Known rows, with every way that one mark hangs from another
k_459(k_741(k_462 k_871(k_772))): [-0.37 -0.61  2.58  1.45  1.61 -0.68  0.06 -0.77 -3.51 -0.12  1.21  0.02
 -0.55  1.32  1.13  2.80 -1.70  1.48 -0.61 -0.19  0.52]
k_772(k_459 k_462(k_741)): [ 0.41  0.88 -4.50 -1.36 -0.11 -0.82 -0.10 -0.78  1.96 -0.23 -0.41 -2.15
 -1.00  0.11 -0.26 -3.36  0.68 -2.26  0.04  0.35  0.91]
k_462(k_741(k_871) k_772): [-1.35  2.54  0.69 -1.70 -1.64 -1.72 -0.36  0.90  1.03  1.57 -0.20  0.32
 -2.41 -0.02  1.17  1.90 -0.09 -2.11  0.59  2.27 -2.05]
k_741(k_462): [ 0.71 -2.10  0.87  0.74  1.34 -0.45 -0.09 -1.48  1.61  1.09  0.12 -0.34
  1.59  0.04  0.67 -0.61  0.79  1.31 -0.74 -0.50  1.52]
k_318(k_459): [ 0.67 -0.66  1.77  1.16 -0.63  2.72 -0.44  0.05  2.08  1.04  0.22  1.41
  1.15 -1.28 -0.55  0.92  2.19  0.70 -0.13 -0.20 -0.20]
k_741(k_459 k_462 k_871): [-0.98  0.68  2.45  0.15  1.75 -0.44  0.19 -1.23 -3.21  0.31 -2.36  0.49
  1.80 -0.01  0.70  1.32 -0.75  3.30 -0.65 -1.37 -1.81]
k_772(k_459 k_462(k_741) k_871): [ 0.58  1.02 -5.06 -2.12 -1.26  1.01  0.52 -1.60  1.78 -1.25 -1.41 -1.16
  1.05  0.87 -0.30 -2.93 -0.13 -3.62 -0.54  0.15  1.29]
k_459(k_741(k_871)): [-1.03  0.46  2.13  1.42 -0.41 -0.64 -0.73 -1.13 -2.78  1.11 -0.22  0.78
  0.11  0.19  0.40  3.61 -0.12 -0.86  0.19 -0.17 -1.64]
k_871(k_772(k_459)): [ 1.08  0.08 -2.21  0.05 -0.19 -1.99 -0.14  2.51  1.14 -0.05  1.46  0.16
  1.64 -0.13 -0.67 -0.01 -0.54 -0.29  0.71 -1.05 -0.59]
k_871(k_772(k_462(k_741))): [ 1.87  0.10 -1.03 -0.42  0.34 -2.29  0.90  0.87  2.57 -0.01  2.95 -1.38
 -2.63  1.83  0.72 -3.32 -0.75 -0.04  0.99  0.64  1.04]
k_459(k_741): [-0.71 -1.93  1.54  1.75 -0.06 -0.17 -0.96 -0.90 -1.33  1.20  0.98  0.35
  0.27 -0.29  0.13  0.48  0.74 -0.45  0.08  0.01 -0.72]
k_871(k_772(k_459(k_741) k_462)): [ 0.41 -0.44 -2.23  0.63  0.57 -1.64  0.17  1.32 -1.27 -1.51  1.56 -1.13
 -0.74 -0.08 -0.19 -1.23 -0.97 -1.00 -0.14 -0.56  0.87]
k_459(k_741(k_462)): [-0.71 -3.11  1.94  1.84  1.49  0.57 -0.60 -2.14 -1.91  0.71  0.65 -0.54
  0.32  0.04  0.58 -0.10  0.48  1.01 -1.06 -0.16  1.47]
k_741(k_459 k_462(k_772) k_871): [-2.21  1.03  3.07 -0.53  1.07 -1.00  0.20  0.52 -3.09  0.12 -2.66  0.86
  0.62 -1.31  1.13  2.00 -0.73  2.12 -0.87 -0.07 -2.21]
k_871(k_772(k_459 k_462(k_741))): [ 1.38  0.64 -3.87 -1.03  0.19 -1.90  0.53  1.30  1.82 -0.90  1.72 -1.94
 -1.63  0.94 -0.09 -3.25 -0.84 -1.09  0.64  0.22  1.25]
k_772(k_871): [ 0.99 -0.46 -0.31  0.07 -1.51  0.50  0.01 -0.41  2.02  0.71 -0.75  1.30
  3.48  0.57  0.15  0.59  0.37 -1.54 -0.01 -0.66 -0.64]
k_318(k_459 k_462 k_871(k_772)): [ 2.12 -1.50  2.28  1.58 -0.45  7.45  0.23 -0.43  3.06 -0.55  1.09  1.34
 -2.56 -0.48 -2.49  1.47  2.65  2.10  0.51  0.01  4.12]
k_741(k_459 k_462): [-0.47 -1.94  1.77  0.67  2.03 -0.06  0.04 -1.14 -1.51  0.37 -1.07 -0.22
  2.09 -0.53  0.27 -2.18  0.43  3.77 -0.51 -1.31 -0.39]
k_871(k_772): [ 1.70 -0.65  0.73  0.66 -0.21 -2.48  0.15  1.95  2.06  0.84  2.65  0.55
  0.74  0.60  0.22 -0.14 -0.51  0.67  1.09 -0.67 -0.63]
k_871(k_772(k_462)): [ 2.13 -0.37 -0.02  0.45  0.30 -2.79  0.80  1.78  2.47 -0.16  2.34 -0.46
 -0.60  0.85  0.66 -1.63 -0.60  0.08  0.54 -0.49  0.38]
k_318(k_871(k_772)): [ 2.09 -2.24  0.96  0.87 -0.71  2.54  0.05  0.87  2.48  1.03  0.98  1.01
  0.77  0.38 -0.49  1.48 -0.12  0.02  0.47 -1.31  0.66]

Rows
[-1.05  1.96  0.85 -1.04 -0.07 -0.75 -0.09 -0.71 -1.76  1.15 -0.93  0.14
 -0.65  1.00  0.18 -0.43 -0.23  1.39  1.32  0.30 -3.03] -> k_462(k_741(k_459 k_871))
[-1.52 -2.32  1.86  0.48  0.21  1.40 -0.21 -1.04 -1.87 -0.32 -0.34  0.47
  0.77 -0.65  1.14  0.61 -0.11 -0.83 -1.75  0.92  1.46] -> k_459(k_741(k_462(k_772(k_871))))
[ 1.98 -2.09  2.28  1.17 -0.65  6.45  0.09  0.95  2.25  0.29  0.78  2.23
  0.26 -0.48 -0.92  2.13  1.08  1.31 -0.07 -1.06  1.37] -> k_318(k_459 k_871(k_772))
[ 0.83  0.69 -4.25 -0.95 -1.07  0.61  0.46 -0.56  1.47 -1.48 -2.01 -0.17
  3.09 -0.19 -0.31 -0.77  0.07 -3.46 -1.05 -1.09  0.43] -> k_772(k_459 k_462 k_871)
[ 1.58  0.49 -2.90 -0.10  0.22 -2.31  0.54  2.16  1.64 -1.10  1.21 -0.87
  0.43 -0.06 -0.24 -1.66 -0.68 -0.90  0.06 -0.88  0.64] -> k_871(k_772(k_459 k_462))
[-1.09  1.42 -2.20 -1.18 -1.19 -0.19 -0.69 -0.01  2.61 -0.06  0.22 -1.30
 -3.92 -1.26 -1.62 -1.65  2.36 -1.60  0.90  2.70  1.66] -> k_318(k_462(k_741 k_772(k_459)))
[-0.12  0.67  2.64  0.28  2.30 -1.33  0.80  0.53 -3.34 -0.53 -0.51  0.57
  1.07  0.87  0.71  1.06 -2.15  4.18 -0.05 -1.52 -1.23] -> k_741(k_459 k_462 k_871(k_772))
[-0.67 -0.66 -2.54  0.62  0.22 -0.46 -0.42 -0.80 -1.37 -0.88 -0.74 -1.60
 -0.01 -1.08 -0.35 -1.09  0.57 -2.34 -0.88 -0.42  0.61] -> k_772(k_459(k_741) k_462)
[-0.56  0.46 -0.70 -2.08 -2.21  0.20  0.00  0.46  2.40  0.66 -0.23  0.74
 -0.39  0.14  0.93 -0.88  0.08 -2.89  0.20  2.18 -0.72] -> k_462(k_741 k_772(k_871))
[-2.24 -0.23  3.14  0.67  0.62 -0.38 -0.43 -0.95 -3.27  0.38 -0.74  0.27
 -1.04 -0.76  1.51  3.62 -0.60 -0.40 -1.46  0.97 -0.24] -> k_459(k_741(k_462(k_772) k_871))
[ 0.32  2.24  1.49 -0.22  0.71 -2.67  1.03  1.82 -2.40 -0.80 -0.26  0.57
 -0.09  0.67  0.56  0.54 -2.00  1.98  0.81 -1.27 -2.83] -> k_741(k_459 k_871(k_772(k_462)))
[ 1.07 -0.23 -0.40 -0.58  0.88 -2.05  0.90  1.28  0.34 -0.54  2.02 -1.21
 -2.32  1.39  0.49 -4.69 -0.97  1.69  1.18  0.10 -0.34] -> k_871(k_772(k_462(k_741(k_459))))
[-0.53  1.12  0.98 -1.02 -1.92  5.00 -0.01 -1.04  2.93 -0.78  0.05  0.92
 -3.76 -0.82 -1.25 -0.72  2.63 -0.61  0.22  3.27  2.54] -> k_318(k_459 k_462(k_741 k_772(k_871)))
[-1.78  0.43  0.15 -2.35 -1.48  0.73  0.13  0.86 -0.37  0.00 -1.27  0.74
 -0.03 -0.34  0.44 -2.52 -0.36 -0.55  0.49  1.55 -2.41] -> k_462(k_741(k_459) k_772(k_871))
[-1.08 -2.01 -1.38  1.08  1.08  0.92 -0.93 -1.63 -2.36 -0.22 -0.66 -0.87
  1.52 -0.94 -0.37 -0.13  0.45 -0.23 -1.30 -0.73  1.38] -> k_772(k_459(k_741(k_462)))
[-0.85 -0.62 -1.66 -1.13 -0.42  0.83  0.01  0.14  0.78 -0.78 -2.01  0.44
  3.04 -1.40  0.53  0.48 -0.06 -1.68 -1.85  0.19  1.16] -> k_741(k_462(k_772(k_459 k_871)))
[ 1.16 -1.51 -0.04  0.22 -0.83  4.95 -0.44 -3.02  3.55  1.06  0.18 -0.77
 -3.54  0.69 -1.99 -1.05  2.84 -0.19  1.14  0.96  3.60] -> k_318(k_462(k_741) k_871)
[-1.10 -0.61  2.58  1.56  1.25  0.24 -0.44 -2.26 -3.33  0.60 -0.45  0.12
  0.21  0.58  0.93  3.10 -0.42  0.69 -1.10 -0.04  0.27] -> k_459(k_741(k_462 k_871))
[ 0.51  2.99 -1.85 -0.54 -0.41 -0.76 -0.11 -0.68  1.08 -0.40  1.22 -1.04
 -3.59  1.30 -1.75  0.22  0.51  0.10  1.61  1.32  1.26] -> k_318(k_462(k_741(k_871(k_772(k_459)))))
[-1.46  0.02 -0.78  0.73  0.95  0.50 -0.74 -1.60 -3.76 -0.33 -1.66 -0.42
  1.36 -0.48 -0.11  2.86 -0.26 -0.55 -1.36 -0.63  0.15] -> k_772(k_459(k_741(k_462 k_871)))
[-0.40  0.01  0.39  0.05  0.28  0.41 -0.27 -1.93  0.62  0.38  0.53 -1.13
 -3.16  0.31 -1.71 -3.80  2.08  2.41  1.84  1.21  0.90] -> k_318(k_462(k_741(k_459)))
[ 1.07  2.83 -1.89 -0.36 -0.23 -2.63  0.54  1.71 -0.07 -0.97 -0.12 -0.15
  0.34  0.56  0.21  2.20 -1.62 -1.38  0.00 -0.97 -1.01] -> k_741(k_871(k_772(k_459 k_462)))
[-0.91  0.86 -2.52 -1.77 -2.41  0.10 -0.32  1.75  1.11 -0.48 -1.85  1.21
  3.02 -1.95 -0.21  1.32  0.17 -3.59 -0.77  0.22 -1.34] -> k_462(k_772(k_459 k_871))
[-1.77 -1.38  2.30 -0.30  1.35 -0.64  0.08  0.75 -1.59  0.16 -1.49  0.14
  0.94 -1.87  0.78 -1.58  0.26  2.49 -0.85 -0.03 -0.85] -> k_741(k_459 k_462(k_772))
[ 0.62  2.62 -1.10 -0.06 -0.65 -2.32 -0.01  2.01 -0.34  0.03  0.27  0.77
  1.38  0.50 -0.21  3.50 -1.39 -0.75  0.70 -0.95 -1.99] -> k_741(k_871(k_772(k_459)))
[-0.11  1.82  2.12  0.10  0.36 -2.34  0.40  2.26 -2.70  0.13 -0.01  1.33
  1.03  0.53  0.16  1.76 -1.79  2.67  1.25 -1.29 -4.10] -> k_741(k_459 k_871(k_772))
